Each row comes from the steps of one walk. Every step used is in the known rows, and no mark comes twice. Write the walk behind each row, first mark first.
In the rows, zero is written as 128.
Known rows:
sular/tesi: [159 124 102 161 123 132 106 137 135 153  83 138 144 144 105 129 151 145
 154 142 107 147 129 117 159 164 112  90 137 138  93  99 147 141 140 152
 137 137]
fero/zorog/pezof/revupo: [139 124  73 135 159  97  97 168 118 161 128 148 155 192 190  94 154 171
  94 161 103 171 132 129 148 110 105  97 135 103 122 101 125 150 172 169
 146 121]
sular/tesi/lukuv: [135 131 123 181 135 132 105 141 141 167  59 132 148 134 123 121 175 139
 187 111  90 139 160 103 161 166 119  75 130 160 115 129 143 135 121 151
 126 156]
tesi/sular/lome/lukuv: [157 144 104 166 165 116  52  90 128 116 151  56 128 118 102 163 128 101
 127  90  90 136  66 157 136  82 133  80 145 144 149 117 126 185 114 121
 134  77]
zorog/pezof: [130 147  96 169 164 119 127 137 115 165 124 172 151 159 137 103 153 139
 121 143 109 151 138 103 159 123 150 128 128 111 117 130 127 158 143 151
 139 152]
tesi/liga/tova: [164  92  93 108 189 109 162 129 102 134 142 126 135 147 126 118 124 139
 122 156 131 122 115 155 149 137 106 112 138 178 140  94  96 106 117  90
 158 123]
sular/lome/lukuv/tesi/liga: [197  81 112 147 150  92 105 125 127 140 142 109 130 101 135 157  85 143
 120 127 123 152  85 189 119  68  83  69 146 134 143 154 142 119 131 110
 142  92]
revupo/pezof/lukuv/tesi/liga/tova: [140  72  79 160 154  85 172 172  42 128 145 158 113 131 130 109 106 157
 146 140 146 131 136 112 103  74  89 117 167 143 131 153 127  67 120 126
 137  91]
fero/zorog/zovi: [147 128  87 128 129 117  73 152 137  96  94 141 133 179 139 104 152 133
  84 155 121 171 129  89 120  93 113  89 167 121 128  65  85 121 160 171
 119 124]
liga/tova: [135 127  96 140 164 117 131 159 100 118 146 131 130 147 139 114 149 119
 125 132 135 122 144 136 160 131 128 117 140 171 113  92  95 121 109 112
 133 134]
sular/lome/lukuv: [168 123 117 147 139 110  70 106 158 119 129  98 142 123 127 135 131 116
 113  95 120 139  94 157 119  88 112  77 136 134 124 115 126 152 108 108
 138 102]
lukuv/lome/sular/tesi/liga: [182  26 147  97 145 145 166  88 151 126  92 143 128 145  73 113 108 180
 101 207 102 157 121 108 116 185  83  88 160  86 143  77 173 124 152 149
 160 111]
sular/lome/lukuv/tesi: [169 115 120 174 124  94  75 149 126 128 144 111 127 108 147 146 111 126
 123 105 132 152 117 176 130  66 106  75 149 124 116 155 140 132 120 137
 116 102]
pezof/zorog: [138 127 108 151 119 134  90 103  96 138 142 155 132 141 130 130 159 151
 126 148 154 123 110  74 139 132 133 120 104  99 105 132 107 155 154 115
 131 115]
lome/sular: [145 119 142 114 139 120  94 120 136 113 139 129 162 156  94 113 147 151
  94 159 140 133 134 109 132 150 149  84 143  99 104 110 137 153 111 122
 116 167]
zorog/pezof/lukuv/tesi: [133 138  99 222 148  88 138 155  80 169 123 192 124 166 148 119 146 167
 144 136 114 162 158 112 135 107 158 109 151  72 123 177 174 138 140 188
 120 136]
liga/tesi/lukuv/lome: [119 105 150 141 171 143 141 128 177 140  53 133 145 128 154  83 175 130
 128  92 101 135 193  79 130 127 134 138 128 102 160 132 121 127  92 139
 131 113]
pezof/lukuv/lome/sular: [138  71 154 127 132 116 143  73 137  91 102 147 120 176  89  95 152 167
  95 161 124 141 139  78  77 147 131  97 163  52 138 100 167 159 104 152
 124 101]
zorog/pezof/revupo/pega: [161 148  68 141 166  79 126 165 138 203 166 145 139 138 161 102 193 181
 133 152 120 106 128 126 128 148 153 109 101 117 105 147 125 168 136 182
 168 156]
lome/sular/tesi: [157  99 144 131 123 133  94 135 148 130 109 130 154 151  82 128 142 166
 122 169 117 153 142 110 150 194 137  62 158 105  91  92 166 136 137 151
 120 164]
fero/zorog/pezof: [131 139  91 154 152 111 122 161 113 138 115 181 162 177 162 109 154 146
  96 148 115 187 143  96 158 105 118 125 161 110 117 101 115 145 176 156
 119 123]
lukuv/lome/sular/tesi: [157  58 152 123 115 144 133 114 153 110  93 144 122 149  88 105 133 162
 100 181 108 157 149  89 129 182 106  93 162  77 113  77 170 139 143 167
 133 118]
pega/revupo/pezof: [120 158  90 140 116 116  91 150 109 107 114 168 160 130 128  59 134 120
  87 126 159  96 114  95 118  74 105 123  98 117  92 120  94 131 125 138
 174 115]
fero/zorog: [146 131 101 122 128 106 104 150 123 112 105 148 167 168 142 121 149 143
 108 138 138 167 124 112 143 106  95 110 159 134 107  86  98 141 154 125
 108 108]
lukuv/tesi/sular: [137 153  95 192 161 103 100 154  64 142 151 120 121 128 119 155 134 124
 148 130 116 133 114 136 169  91 149 105 141 130 121 155 127 171 137 158
  99 124]
zorog/pezof/sular/lome: [123 132 101 157 200 151 121 137 100 118 139 133 153 126 147  93 111 137
  84 140 122 143 115 120 146  91 122 105 131 119 154 122 109 170 150 143
 133 156]
pega/revupo/pezof/sular: [117 140  96 127 143 165 102 153  77  75 110 165 151 145 135  51 109 115
  70 133 174  82 118 101 114  68  95 124 101 127 100 106  85 142 121 135
 186 111]
sular/lome/lukuv/tesi/liga/tova: [179  62 106 141 173  87 130 159 102 118 176  98 106 100 154 153  80 128
 116 124 127 142 115 207 136  77  85  75 166 174 151 132 125  80 116 104
 143  88]
pezof/sular/tesi/liga: [181  68 104 129 175 175 147 117 105 140  85 132 139 154  99 125  91 167
 132 173 122 144  97 132 143 165  81  87 140 154 126  88 141 140 153 119
 177 126]
liga/tesi/lukuv/tova: [127 128 131 169 166 135 108 157 170 130  58 114 197 125 138  99 201 146
 150  73 131 148 196  89 169 150 134  82 132 143 158 161 103 140  81 114
 111 202]
fero/zorog/pezof/revupo/pega: [163 136  64 122 155  72 121 193 139 177 159 150 153 158 188 113 188 189
 110 152 124 142 134 119 129 134 125 110 136 118 108 115 110 155 172 185
 145 120]
fero/zorog/pezof/lukuv: [127 140  92 176 149  97 128 136 109 134  97 188 149 196 153 112 162 167
 117 135 107 193 144  87 118 113 129 111 174  87 132 111 143 147 164 165
 123 101]

Write each row's walk:
[164 134 102 200 149 112  81 140  85 141 151 112  95 146 119 180 130 106
 138 104 108 142 110 161 157  81 150 100 159 127 112 154 149 168 118 148
 128  78]	lome/lukuv/tesi/sular
[168   9 140  89 166 142 192 123 126 101 126 127 102 143  93 111 106 168
  97 206 107 150 148 124 136 194  87  92 180 125 148  52 154  84 141 141
 155 105]	lukuv/lome/sular/tesi/liga/tova
[142  87 148 168 126 137 100 147 144 114  68 112 177 139  90 117 189 169
 150 131 116 166 183  89 173 204 112  18 161 139 130 135 152 145 116 146
  96 231]	lome/sular/tesi/lukuv/tova
[129 148  94 190 164  92  88 149  81 118 167  80 136  89 124 151 111 122
 142 121 114 140  96 155 159  69 129  85 138 130 147 158 115 170 149 154
  85 121]	lukuv/tesi/sular/lome
[183  69 140 105 147 132 127 112 145 143 110 131 161 148  69 131 113 183
 123 194 114 157 113 124 141 198 112  59 155 112 120  97 169 119 145 128
 144 154]	lome/sular/tesi/liga
[116 136  81 152  93 139  51 135  92  89 125 166 112 136 138  58 144 120
  65 164 168  97 112  32  87  63 131 110  89  75 119 112  76 100 156 179
 188 107]	pega/revupo/pezof/zorog/zovi
[125 157 111 149 193 123  71 127 159 115 139  51 169  83 113 136 135 121
 126  99 106 139 110 131 154 110 157 105 137 113 175 127 103 162 118 125
 102 117]	liga/tesi/sular/lome
[152 137 124 157 182 127  56 110 178 117 137  48 151  99 116 160 130 110
 114  68  99 150 102 154 143 100 164  96 155 112 166 120 129 158  95 117
 125  76]	liga/tesi/sular/lome/lukuv
[155 122 118 174 173 131  61 123 177  96 124  35 167  99 108 156 145 124
 113  63 109 164 116 140 161 105 135  68 164 126 187 132 110 171  92 113
 117 122]	liga/tesi/sular/lome/lukuv/tova
[135  89 132 170 134 142 146 120 146 148  40 143 115 136 130  94 167 140
 168 123  77 144 163  83 134 155  92  97 135 136 136 111 147 139 134 175
 139 110]	sular/tesi/lukuv/lome
[137 123 110 130 140 157  66 135 108  60 130 120 142 112 139  71  81 102
  51  99 166 100  96 135  86  34  78  90 119 129 123 107  99 139 107 121
 194  74]	pega/revupo/pezof/sular/lome/lukuv
[175 138  81 113 141  80 106 153 148 180 155 113 139 128 142 115 190 175
 142 135 144  82 109 138 110 149 127  92  98 145  91 129 113 167 116 148
 158 140]	pezof/revupo/pega
[130 147  99 217 156  90 108 130  63 135 134 128 107 148 109 156 145 147
 169 117 111 139 114 128 137 103 157  91 155 104 135 165 155 175 127 167
 100 102]	pezof/lukuv/tesi/sular
[123 146 143 154 170 135 100 148 174 154  73 118 174 127 150 105 186 131
 151  79 115 133 182  98 152 141 157 109 122 122 139 145 117 127  88 118
 119 156]	liga/tesi/lukuv
[178 106 110 172 128 121  95 122 140 119  90 126 151 163 108 130 164 131
 117  96 136 154 124 129 145 122 100  73 148 148 113 124 125 174  97 100
 147 143]	lome/lukuv/tova
[146 115 117 163 184 161  98 119 119 124 138 123 125 143 149 116 104 120
  80 113 111 148 112 144 130  85 127  96 148 119 144 120 133 167 133 131
 161 106]	zorog/pezof/sular/lome/lukuv
[133 163 113 154 187 138  92 130 141 133 127  94 156 131 108 139 153 126
 132 106 111 136 128 114 165 135 179 129 138 108 145 123 112 167 109 126
 122 118]	liga/tesi/sular
[159 126  95 186 163 114  65  99 128  90 130  50 148 110  92 155 144 117
 124  79 105 155  79 149 155  94 108  54 160 158 168 131 111 199 111 112
 119 123]	tesi/sular/lome/lukuv/tova
[141 105 164 152 137 135  94 137 149 142  89 118 157 138 100 124 171 153
 155 136 100 150 170  94 152 195 143  44 154 126 113 125 169 131 119 156
 111 184]	lome/sular/tesi/lukuv
[123 121  91 150  98 134  88 121  63 131 144 167 141 123 123  99 148 141
 120 141 164 119 109  26 111  84 112 143 110  98  86 144  95 130 151 117
 135  93]	revupo/pezof/zorog
[121  84 167 121 153 134 135 100 140 112  95 135 133 147 120  85 173 141
 107 137 110 128 168  76 116 142 129  94 141  95 139 120 138 149 104 141
 118 143]	tesi/lukuv/lome/sular
[132  72 136 160 163 191 157 121 114 126  42 145 109 143 132  93 143 135
 145 131  97 138 165  76 131 148  77 102 145 146 141 100 138 151 128 167
 156 113]	pezof/sular/tesi/lukuv/lome
[153 100 115 191 175 141 105 167  86 128 155 142 115 128 171 134  87 127
  84 118 126 160 134 154 143  56 124  90 162 107 135 158 146 150 136 156
 138 114]	zorog/pezof/sular/lome/lukuv/tesi
[156 108  93 196 177  88 174 129  76 183 121 189 126 163 139 122 118 187
 138 158 104 163 125 129 125 107 134 103 148  84 152 182 170 128 152 170
 146 126]	zorog/pezof/lukuv/tesi/liga
[130  72 146 136 142 107 157 112 126  91 105 189 137 202 135  90 149 185
  59 175 109 196 166  56  93 129 124 109 205  27 152  84 167 143 162 187
 114  84]	fero/zorog/pezof/lukuv/lome/sular
[106 164  82 212 131  90  92 158  46 101 137 152 118 130 126 102 124 129
 127 113 136 106 113 104 106  51 133 107 126  90 125 167 130 146 127 187
 146  76]	pega/revupo/pezof/lukuv/tesi/sular
[113 144 100 142  91 132  78 132  79 104 141 180 140 121 146  73 139 136
  86 144 182  96 110  58 107  83 111 133  80  86  92 135  90 127 152 137
 174  90]	pega/revupo/pezof/zorog
[116 106 108 168 150 180 110 162  78 133  63 141 141 130 117  87 137 128
 166 106 120 124 159  51 131 115  87  99 144 165 101 131 125 129 124 150
 146 139]	revupo/pezof/sular/tesi/lukuv
[115 156  88 242 181  94 133 140  53 164 146 153 110 157 132 149 146 147
 156 127  88 158 132 114 154 103 182 106 160  78 148 180 169 178 145 198
 110 112]	zorog/pezof/lukuv/tesi/sular
[183  88  98 138 151 129 135 105 137 168  84 132 149 137  94 133 118 169
 157 170  98 151  97 137 146 170  91  88 133 150 116 102 150 126 154 128
 161 124]	sular/tesi/liga
[137  51 135 146  94 131 137 107 122  98  78 162 122 149  73  78 138 171
 112 160 115 153 151  32  67 147  95  99 186  52 113  99 188 116 127 185
 133  77]	revupo/pezof/lukuv/lome/sular/tesi
[144  90 107 161 128 146  78 171  67  93 151 126 121  97 144 113  79 117
  94  99 158 135 115 125 100  17  76 101 162 131 109 159 122 125 120 130
 131  81]	revupo/pezof/sular/lome/lukuv/tesi
[161  94 126 160 150 141  87 154  95  98 146 109 113 119 150 147  85 121
  98 110 147 141 116 172 122  58  99  74 157 131 123 147 134 150 118 125
 129 100]	pezof/sular/lome/lukuv/tesi
[117 116  92 125 157 151  96 142  82  83 133 113 165  98 119  77  96 124
  97 121 155 116  98  85 104  50  77 113 138 142 122 120  85 147 130 113
 129 123]	revupo/pezof/sular/lome
[171 114 122 182 119 108  94 153 112 151 127 151 107 153 139 148 133 130
 128 110 136 145 131 154 139  90 127  99 151 122  85 150 153 141 112 135
 129  97]	lome/lukuv/tesi
[147  52 155 148 112 132 141  91 149 104  79 148 113 168  79 105 145 184
 120 170 104 164 150  79  90 191 117  74 177  53 130  81 200 141 130 180
 131  97]	pezof/lukuv/lome/sular/tesi
[138 122 108 127 173 148  96 123 105  90 127 101 159 118 128 103 112 131
 100 132 144 120  98 136 127  95  96  88 131 140 141 107  95 171 128 112
 126 141]	pezof/sular/lome
[191  64 121 134 177 136 116 130  96 112 144 108 119 116 136 148  58 145
  99 132 142 140  85 189 113  62  74  71 151 142 150 145 137 133 129 103
 156  94]	pezof/sular/lome/lukuv/tesi/liga
[125 105 129 152 155 127 147 103 129 139  66 149 125 143 142  79 174 123
 144 112 103 128 156  83 121 111 106 122 122 132 146 124 115 156 114 142
 138 119]	tesi/lukuv/lome
[121  66 135 124 118 118 137  92 110  85 110 162 127 152  83  61 140 159
  87 147 136 134 138  30  51 102 110 116 171  51 120 109 151 137 107 152
 128  82]	revupo/pezof/lukuv/lome/sular
